Known rows, with every way that one mark hangs from another
boli{detipa{delef{fodob}}}: [-19.6 -10.4  -3.3  -9.0   4.2 -17.8 -24.9  10.9   1.1  -4.5 -31.3  21.0
   5.2  35.0  18.6  12.2   6.9  35.3   4.5 -13.2   0.3   0.4 -39.6 -31.7
  37.2 -24.0   6.6 -21.5  34.7  10.9]
pufo{buvis{falozu}}: [ 12.1  -9.6  -8.4   2.0  46.3 -17.7   5.0  13.2  -4.9  -7.6 -23.1  -3.5
  14.6  43.9  23.8  38.8  17.3  -9.7   7.2  23.6  23.1  -1.3  19.9  -3.2
  12.9 -14.3  -4.5  44.2   1.8 -12.6]
falozu{buvis{pufo} kolad senu{delef{fodob}}}: [  7.5  -4.0  17.9   0.7 -52.5  22.6  -2.0  -8.0  -6.4   4.1  28.5   6.4
   4.2 -46.0 -19.2 -10.9 -32.8  -2.6  -5.7  16.9 -12.7   3.2   8.0  25.6
 -11.6  17.5 -15.2   0.5  -9.3  20.4]
buvis{falozu{kolad senu{delef{detipa{boli}}}} pufo}: [ -5.2   3.7  -6.6  28.5 -27.4  11.9 -19.1 -10.7  -3.0  20.4   6.9  -6.7
   8.7 -29.3 -20.2   8.3  17.9  17.9 -14.5  43.5  -1.4 -33.2  -7.5   8.6
 -34.8  -8.5  -9.1  15.2   3.1 -31.1]
pufo{buvis{falozu{kolad senu{delef{detipa}}}}}: [ 13.0 -32.3   0.5   8.4   4.5  -7.0   3.9   4.0   6.8  -8.1  -2.0  -4.6
 -15.0 -22.9  -0.7  17.0   2.5 -17.4 -14.7  36.9  32.8 -12.1  15.8   4.8
 -33.6  -6.4 -22.7   6.7 -34.9   4.7]
boli{detipa{delef}}: [-20.5  15.4  -4.4 -19.4  17.6 -19.5 -14.5  16.1  -1.7  -8.7 -31.7  19.2
   9.8  44.7  22.4  -5.8  19.1  30.9   6.3   2.8 -11.3 -15.5 -33.8 -19.1
  36.0  -3.7   4.4  -7.3  25.4  21.4]
detipa{boli delef{fodob{deda{fifop}}}}: [-39.3  41.6  30.2  16.9  60.7 -21.2 -55.0 -33.8   4.5 -16.1 -25.0 -59.3
  -7.0  31.8   1.7  -5.2  -0.1  20.8  -9.7 -27.2   0.4  -0.6 -23.9 -28.9
  62.4 -33.0  36.4 -42.9  39.2  -6.7]
falozu{buvis kolad}: [  7.7  30.7  -0.1 -21.9  -3.2 -10.2  30.6  -6.6 -13.3 -13.8  -1.7 -12.3
  25.0   0.2   0.6 -24.4 -29.3 -22.5 -24.4  -5.1 -19.9   3.3  -2.0  13.3
  21.3  13.1  -3.3  12.8  11.3  48.5]
buvis{falozu{kolad senu{delef{detipa fodob}}} pufo}: [ 10.3 -58.5  -2.0  29.6 -47.2  22.9  -6.3  -4.2  -7.3  19.1   8.6  19.6
  13.1 -29.8 -23.4  22.7   6.4  16.2  -7.9  36.5  23.6 -14.2   0.0  -6.6
 -50.9 -26.6 -15.4   6.2   6.2 -35.3]
delef{detipa fodob{deda{fifop}}}: [-28.1 -28.5  28.1   1.5  30.9  -7.5  -5.8 -32.3  -7.7  -6.2 -21.1 -23.4
   5.9  49.8 -12.4  -8.7 -12.8  -1.9  -5.8 -42.3  31.9   8.9  -1.5 -34.5
  39.7 -57.0  16.7 -45.6  31.2 -14.9]
senu{delef{detipa{boli} fodob} falozu{buvis kolad}}: [ -4.2  14.4 -26.0  19.1 -11.9  -8.8 -13.9 -10.0  21.3  -0.6   1.0 -33.9
 -37.7 -31.9   2.6   2.0   2.2  -8.7 -22.3 -28.2  -3.9  28.8 -13.6 -10.6
 -10.4   4.6  -0.8 -50.3   1.5  -0.5]
pufo{buvis{falozu{kolad senu{delef}}}}: [ 23.0  -8.5   1.9   2.0  16.8  -4.1  -0.4  13.8   8.5 -17.3   7.3  -2.3
  -6.9 -19.5  15.4  20.3  -2.0 -19.5   7.3  31.3  15.2  -8.9  13.6  15.8
 -22.7  12.0 -13.3  33.4 -36.0   9.5]
boli{detipa{delef{fodob{deda}}}}: [-15.0 -14.3  10.2 -25.9  40.4 -20.0 -24.4   1.2   5.3 -14.9 -29.7  14.2
  -5.3  39.6  11.2   1.3  -5.5  37.5  18.4 -32.3 -21.0   0.5 -38.6 -39.1
  58.7 -25.2  24.2 -39.4  36.1  11.7]
falozu{buvis{pufo} kolad senu}: [  5.1  29.7  23.7 -14.9 -31.8  18.5  25.8  -9.9 -21.5  16.6  17.2   7.3
  32.2 -27.0 -29.5 -31.8 -35.3 -13.4 -29.5  25.5 -31.9 -18.7   9.1  37.7
  -0.2  20.4  -7.2  27.9   1.1  43.7]
delef{detipa{boli} fodob{deda{fifop}}}: [-34.1   8.4  24.4  12.5  35.4 -19.4 -22.8 -42.2   4.3  -2.7 -19.4 -51.0
  -5.7  39.7 -15.2  -5.6 -11.9   7.5 -21.1 -50.1  14.3   8.2 -16.3 -29.2
  54.4 -54.8  26.2 -52.5  39.4 -21.4]
pufo{buvis{falozu{kolad senu{delef{fodob}}}}}: [ 29.0 -36.5   1.5  15.6   7.0  -6.1  -6.9  14.0   7.3 -11.6   8.8  -4.0
  -9.7 -30.4   7.6  39.8 -13.2 -14.1   2.5  15.3  28.0   4.7   7.3   3.7
 -20.7 -11.1 -12.0  17.3 -24.9  -2.7]
vategum{falozu{buvis{pufo} kolad senu}}: [ 13.4  37.5  23.6   0.6 -28.9  20.2  46.1  -5.7  -4.3  33.2  24.0   6.4
  30.3 -30.2 -32.1 -15.2 -25.1 -18.5 -12.0  12.5 -31.7 -13.4  16.4  17.7
  -6.9  36.1  -4.5  24.7  -3.1  26.4]
kolad{falozu{buvis senu{delef{detipa fodob}}}}: [-10.1 -25.1   1.8  -1.0 -23.6   2.6 -13.3 -11.3  17.2  -4.7   9.5  29.8
 -22.3 -21.6  -0.7 -14.6 -10.6  -3.3   7.5 -14.3  25.1  -2.4   9.6  15.9
  -4.8 -17.6   3.4 -14.7 -19.2  -2.1]
delef{fodob}: [  7.4 -13.2  -7.6  -2.2   5.9 -21.0   0.8   5.8 -18.0  -4.7 -13.1   3.8
   9.5  39.0  10.2  16.1  -2.5  12.9  -2.5 -31.9  10.6  24.6 -16.8  -8.6
  17.8 -35.0  13.2  -5.1  24.9 -14.7]
senu{delef{detipa} falozu{kolad}}: [ -1.0 -11.4 -29.7  -3.6   4.3  -6.2   9.7  18.1  -3.4 -10.4  -6.9  -3.0
 -22.2   8.1  12.2  -9.1  36.5  -9.3  -1.6 -16.2  14.5  20.7  -8.3 -15.4
 -40.0   5.0   1.2 -30.1 -13.0  -5.9]
vategum{boli{detipa}}: [ -0.5  10.8 -24.6 -25.4   6.0 -20.3  35.3   4.3   0.7  13.9  -4.3  12.5
   9.1  35.0  20.1   8.3   5.6  15.5  10.2 -31.3 -12.2   3.8 -32.4 -25.1
  45.8  30.4  -8.3  16.0  22.9   1.5]
pufo{buvis{falozu{senu{delef}}}}: [ 22.4 -10.7   2.0  11.4  22.8  -7.8 -19.0  22.7  15.7 -14.5  -0.9   2.1
 -19.9   5.7  23.8  28.8  12.4  -2.3  29.9  30.7  15.2  -7.1  21.2  15.7
 -13.5   1.6 -11.3  29.5 -32.4 -16.0]
vategum{boli falozu{buvis{pufo} kolad senu}}: [ 20.7  42.6   6.9   6.6 -24.5   6.5  71.4 -22.0   0.7  50.0  31.6  -7.2
  23.9 -55.2 -31.8  -6.1 -29.6 -15.2 -17.3   6.7 -28.4  -8.1  11.7   4.2
   0.3  72.9 -12.9  27.4 -10.7  13.8]
pufo{buvis}: [ -0.8  10.8   3.3 -17.0  41.8 -26.1   5.4   8.8  -9.6 -14.8 -12.3  -9.2
   0.3  41.5  20.3  17.9   7.1  -8.6  -9.2   2.3  16.5  13.5   9.1   2.5
  25.8  -5.9   0.4   8.3  -9.2  11.3]
kolad{falozu{buvis{pufo} senu{delef{fodob}}}}: [ -7.8  -6.4   9.0  -4.4 -31.4  28.7 -17.0  -4.7   6.9   5.8  27.9  36.9
   5.1 -24.3  -1.9  -6.6  -5.3   3.8  29.2   8.4  -1.9 -11.8  19.5  30.5
  -3.6   7.0   3.1  30.6 -10.9 -11.9]
deda{fifop fodob}: [-39.1  11.1   9.0 -15.9  17.7  20.1  -3.5  13.3 -17.5 -16.5 -14.4 -33.9
  57.4  71.7  -6.0 -16.8 -13.8   0.1  -9.5 -33.5  32.2  -2.6   1.5 -17.5
  29.5 -15.2  -1.3  13.6  22.4   1.9]

Rows
[-10.1  -0.2   1.2  -1.2  41.8 -29.3 -19.7 -26.9  -3.4  -4.2 -22.3 -26.1
 -20.8  32.8 -13.4   4.4  -9.2  27.6 -19.7 -49.8  -6.7  23.6 -30.8 -24.6
  44.7 -48.9  34.0 -59.5  32.9 -22.4] : delef{detipa{boli} fodob{deda}}
[ -1.4  21.3 -13.9  -8.3 -17.4  25.5  10.3  11.6  -3.9   1.7  16.3  -4.5
   4.3 -14.4   6.4 -13.8  20.9 -15.4  15.6  19.4 -25.0   5.3  14.9   8.8
 -23.3  46.2 -12.8  16.4  -8.4   8.0] : senu{delef falozu{buvis{pufo} kolad}}
[ 10.9  11.1 -25.9 -11.2  15.6  -5.4  10.8  26.7  -4.6 -18.4   4.2  -4.1
 -10.1  10.7  27.1  -5.1  35.4  -7.7  16.2 -24.6  -5.8  20.5 -10.8  -6.6
 -27.3  20.7   6.8  -2.6 -12.0  -3.1] : senu{delef falozu{kolad}}
[ 16.0  -7.8 -10.6  -4.1  37.5 -14.3  24.7   9.5 -10.7  -7.2 -13.0 -12.2
  29.2  14.3  13.9  29.1  -0.1 -23.6  -9.6  24.8  20.9  -5.7   9.7  -5.0
   4.4 -11.0  -7.2  47.1   2.4  13.6] : pufo{buvis{falozu{kolad}}}
[  8.9 -39.8 -14.3  -7.5  29.4  -4.9   1.3   1.9   4.0 -15.4  -3.6  -7.4
 -33.8   4.2  -1.9  -1.8  15.0  -1.5   6.0 -49.2   4.1  36.2 -15.2 -35.0
 -15.5 -18.3  21.9 -64.5  -3.6 -16.0] : senu{delef{detipa fodob{deda}} falozu{kolad}}
[ -5.7 -27.3  16.4   9.4 -64.1  22.8  -1.4 -18.2  -4.3  12.2  19.3   5.9
  -2.7 -50.4 -30.8 -15.7 -26.8  -1.3 -29.3  25.6   4.8  -4.4  11.6  11.5
 -24.6   1.7 -25.6 -27.2 -11.3  16.5] : falozu{buvis{pufo} kolad senu{delef{detipa fodob}}}
[ 21.0  -3.2   4.9   6.2  34.3 -11.3  -0.6  16.8   2.0  -0.5 -14.7   5.8
   0.7  18.4   7.8  23.6  -2.1 -10.0   4.4  24.6  12.8 -10.2  17.9  15.5
   1.3 -13.6  -0.8  43.1 -16.4  -2.8] : pufo{buvis{falozu{senu}}}
[ 24.2  -2.2   9.0   0.0  25.5  -8.8  18.8   9.3  -5.6   1.7  -3.0   0.1
  15.3  -7.5  -2.4  16.9 -18.4 -23.7 -17.7  24.1  10.0 -14.6   8.5  15.4
  -6.2  -6.0  -1.6  44.9 -15.5  24.5] : pufo{buvis{falozu{kolad senu}}}
[ -4.1  24.8   5.3 -17.9 -21.1  13.1  29.7 -10.4 -27.1   7.5   8.6  -2.6
  44.0  -1.9 -12.3 -18.6 -16.7 -15.5 -20.8  25.0 -22.5 -10.7  12.8  16.1
  12.9  21.1  -7.5  30.3  17.1  35.1] : falozu{buvis{pufo} kolad}
[ -7.2 -36.8  -4.0  -0.3  -9.8  -4.4 -14.3   3.7   6.6  -6.4   6.3  36.1
 -21.6  -0.7   2.3  -2.6  11.7  13.7  12.5 -23.3  39.4  -1.9  -7.4   4.3
 -17.6 -33.8  13.8 -17.2 -16.9 -29.3] : kolad{falozu{senu{delef{detipa fodob}}}}
[  5.9  -6.0 -15.1   1.8 -25.8  26.6   3.7   6.7  -1.2   6.0  18.7  -1.5
   2.7 -25.7   1.1   5.7   8.9 -12.1  11.3   1.7  -9.6  21.3  12.5  -3.0
 -24.8  25.7 -11.5  -0.9   0.9  -4.5] : senu{delef{fodob} falozu{buvis{pufo} kolad}}
[  4.2 -32.5  -1.0  17.9 -37.4  20.0   1.9   2.2 -12.7  14.5   1.0  18.5
  18.2 -18.4 -18.8   4.6  17.7   6.5  -2.7  50.1   9.7 -29.7   6.7   5.9
 -50.8  -8.5 -17.6  21.9  -7.0 -22.3] : buvis{falozu{kolad senu{delef{detipa}}} pufo}
[-40.1  -7.6  33.9 -10.4  40.5  -3.7 -32.9 -12.6  10.8 -15.5 -26.1  -7.4
   6.5  49.9   8.8  -6.8  -7.3  18.9  19.3 -30.8  -1.4 -13.2 -28.6 -44.0
  69.1 -28.2  18.6 -31.3  45.8   9.8] : boli{detipa{delef{fodob{deda{fifop}}}}}
[-11.5  11.7 -27.5  24.6  -7.5 -12.5 -34.5  -3.7  29.6  -2.7  -8.7 -25.7
 -49.1  -4.8  13.3   7.7  15.4   4.1  -2.9 -29.2  -2.4  31.1  -6.8  -9.1
  -4.0  -5.9  -0.6 -56.8   3.8 -27.2] : senu{delef{detipa{boli} fodob} falozu{buvis}}
[ -5.2  12.1 -11.9   8.8  29.9 -13.3 -35.2 -18.0  30.9 -12.9  -8.5 -33.6
 -61.6  -0.9   4.2  -4.4   3.7   6.1  10.4 -49.0 -25.7  33.3  -5.7 -17.7
  20.2  -5.6  17.9 -72.9   2.0 -23.9] : senu{delef{detipa{boli} fodob{deda}} falozu{buvis}}
[ 11.6 -13.2  -4.6  16.8 -18.6  24.7 -18.6  17.3  -7.3   4.9   6.1  25.6
  10.0   8.6   5.3  16.3  24.8  23.8  39.0  42.0  -7.4 -22.9  11.0  19.7
 -35.4   0.8  -8.4  44.5  -3.3 -43.8] : buvis{falozu{senu{delef}} pufo}
[ 17.4  -4.4   6.4   3.9 -17.1  18.0  17.1   6.9 -24.3  21.4   2.5  21.4
  50.0  -6.1 -22.2   2.0  -3.8   1.6  -5.2  37.7 -10.3 -30.6   0.2  17.3
 -26.7  -5.7   1.7  60.9  14.7  -5.1] : buvis{falozu{kolad senu} pufo}
[ -2.8  36.3  -2.3  26.7  -1.2 -19.8  -8.4   0.2  25.7   9.9   5.0 -15.4
 -43.1  -2.4  -1.1   8.1  22.4  22.7   4.0 -22.1  -1.4   4.1 -12.5  -2.2
 -12.8   1.0   5.8 -45.9 -17.6 -39.0] : vategum{falozu{senu{delef{detipa{boli}}}}}
[ -0.2  10.7  -5.2 -18.9  11.5  -3.2  -7.8  17.7   3.1 -19.0  13.3  33.1
  -7.4  13.4  24.9 -16.2  23.7   8.9  37.2 -19.0   6.6 -12.0  -2.2  24.5
  -9.4   2.2  19.5  26.9 -23.5 -11.2] : kolad{falozu{senu{delef}}}
[ 16.5  -1.9 -22.4  -3.4  -9.2   3.3   3.6  13.5   8.6 -16.3   8.6 -12.3
 -16.5 -20.3  16.0  -2.1  -3.7 -20.3   9.2 -30.4  -7.4  34.2  -1.4  -3.2
 -15.6  20.4  -3.5 -19.6  -6.2   9.4] : senu{delef{fodob} falozu{buvis kolad}}
[  6.2  24.1  16.6 -11.7 -41.0  25.3   7.3  -2.5  -6.2  -2.9  30.8   5.9
   9.5 -37.9 -12.8 -27.1 -18.6  -6.7  -2.2  31.0 -27.7 -14.1  12.3  34.6
 -10.8  37.2 -16.6  16.0 -20.1  30.1] : falozu{buvis{pufo} kolad senu{delef}}
[  2.9 -39.2   2.3  13.6 -26.5  -9.5 -18.6   3.0   3.7  -8.6  -2.2  13.0
 -35.0  -0.8  -3.2   5.0   2.5  19.2  -5.0 -16.6  25.1  17.6 -14.5   1.3
 -24.2 -33.4  -2.8 -47.2 -13.2 -21.2] : falozu{senu{delef{detipa fodob}}}
[-15.2  35.2 -10.4  19.4  26.4 -38.4 -46.7  -9.0  -7.1  -7.0 -31.4 -30.2
 -10.8  18.9  14.0  17.5  13.4  39.0 -23.6  -8.9  -0.5  11.7 -37.5 -14.5
  27.9 -25.5  25.8 -29.3  29.0 -13.3] : detipa{boli delef{fodob}}
[ 15.4 -59.1   0.9  17.8  -6.3  -8.4  -7.4   1.1  12.0  -3.3   0.7  -1.4
 -19.8 -32.0  -1.6  35.6 -11.3  -8.9 -16.0  22.6  45.9   2.4   9.1  -6.9
 -29.9 -26.7 -19.2  -9.3 -26.0  -7.2] : pufo{buvis{falozu{kolad senu{delef{detipa fodob}}}}}
[-20.8  20.1  -1.7 -25.8   3.2  16.9  14.5  -7.6 -14.9   9.9   4.8  27.8
  43.7  22.2   3.5 -14.5  11.3  -4.7  16.7  16.7  -9.1 -24.3  24.5  17.7
  21.5  10.4   9.8  60.7  15.3   1.8] : kolad{falozu{buvis{pufo}}}
[ 22.0 -38.3  -1.6  18.2  12.8  -6.0 -25.5  18.1  16.5 -13.7  -1.4   7.3
 -22.3  -2.3  20.7  48.5   3.6   1.6  22.3  10.8  31.2   9.2  16.1   5.4
 -15.3 -18.2 -10.9  14.4 -24.2 -28.9] : pufo{buvis{falozu{senu{delef{fodob}}}}}
[  3.0  32.2   7.3  -2.8 -16.4  14.4  51.5  -6.1 -10.5  29.1  12.3  -9.1
  42.6  -5.4 -16.5   0.7  -5.5 -14.2  -3.7  13.6 -24.8  -3.6  19.9  -6.5
   4.7  32.0  -7.8  25.8  14.6  16.1] : vategum{falozu{buvis{pufo} kolad}}
[-24.6  -2.9   8.8  -6.6 -31.7  27.2  -7.1 -12.3   2.8  10.7  15.6  37.1
  -0.6 -16.4  -8.4 -26.9  10.5   2.9  13.2  32.1   7.3 -33.1  30.3  31.5
 -14.4  12.1  -5.6  17.3 -23.9  -4.2] : kolad{falozu{buvis{pufo} senu{delef{detipa}}}}
[ 11.9  30.5 -14.0 -14.8   9.8  -2.5  28.9  10.1  -4.3  -1.8  -3.4  -8.3
   9.4   0.9   5.4 -23.2  -9.5 -32.9  -9.8 -20.2 -23.9  16.5  -0.9   7.9
  -0.9  26.1   6.2  12.0   6.4  35.2] : senu{falozu{buvis kolad}}
[ -2.7  23.2  -8.5  -4.4  -3.0  19.1   7.1   9.6  -9.1  12.4  -7.1   6.5
  13.3  23.7   0.1 -10.4  18.9  -7.3  10.0   8.8 -26.8   4.6  19.8  13.4
  -2.6  20.9   0.9  25.0  11.5  -5.3] : senu{falozu{buvis{pufo}}}
[  6.3  24.8 -21.0  -5.5   6.5   2.8  -7.0  22.1  14.0 -19.9  -2.5  -5.7
 -28.3  14.9  30.1  -9.7  23.3 -11.4  33.4 -15.9 -17.1  22.6  11.6  10.3
  -6.1  32.6  -5.1  -3.1 -12.1  -3.9] : senu{delef falozu{buvis}}
[  8.3  35.5  -0.7  -0.5   5.6 -25.8  45.0   1.4  17.9  33.3   2.4   7.8
  -1.0 -32.9  -6.8   1.3  -6.1  14.8  -8.1 -13.7 -22.5 -15.6 -38.6 -34.4
  14.4  56.6  -1.9  -4.6  -3.5  27.1] : vategum{boli{detipa{delef}} falozu{kolad senu}}
[  4.0  27.7  -8.0  -9.2  -4.5  21.2  28.6   7.2 -17.1  15.5   5.2  -1.0
  28.5  -4.5 -10.5 -19.7   2.7 -23.9  -9.6  11.8 -30.6   2.6  11.6  11.2
  -9.9  32.6  -0.9  28.2   9.8  20.3] : senu{falozu{buvis{pufo} kolad}}
[ -3.8 -25.4  17.3 -17.7  13.6   3.0 -14.3 -19.7  22.4 -18.6   9.5  24.9
 -31.5 -18.2  -7.4 -25.7 -24.4   0.0  22.0 -33.9   2.5  -1.3   8.4   7.6
  18.3 -18.0  21.0 -31.9 -18.3   1.4] : kolad{falozu{buvis senu{delef{detipa fodob{deda}}}}}
[ -7.0  -0.1  19.1  -1.9 -55.4  23.9   7.5 -14.5  -7.6   9.9  19.0   6.3
  -1.0 -41.5 -27.2 -30.7 -16.8  -5.7 -25.0  40.0  -8.2 -17.7  17.2  22.8
 -25.7  20.6 -24.8 -10.4 -21.0  26.2] : falozu{buvis{pufo} kolad senu{delef{detipa}}}
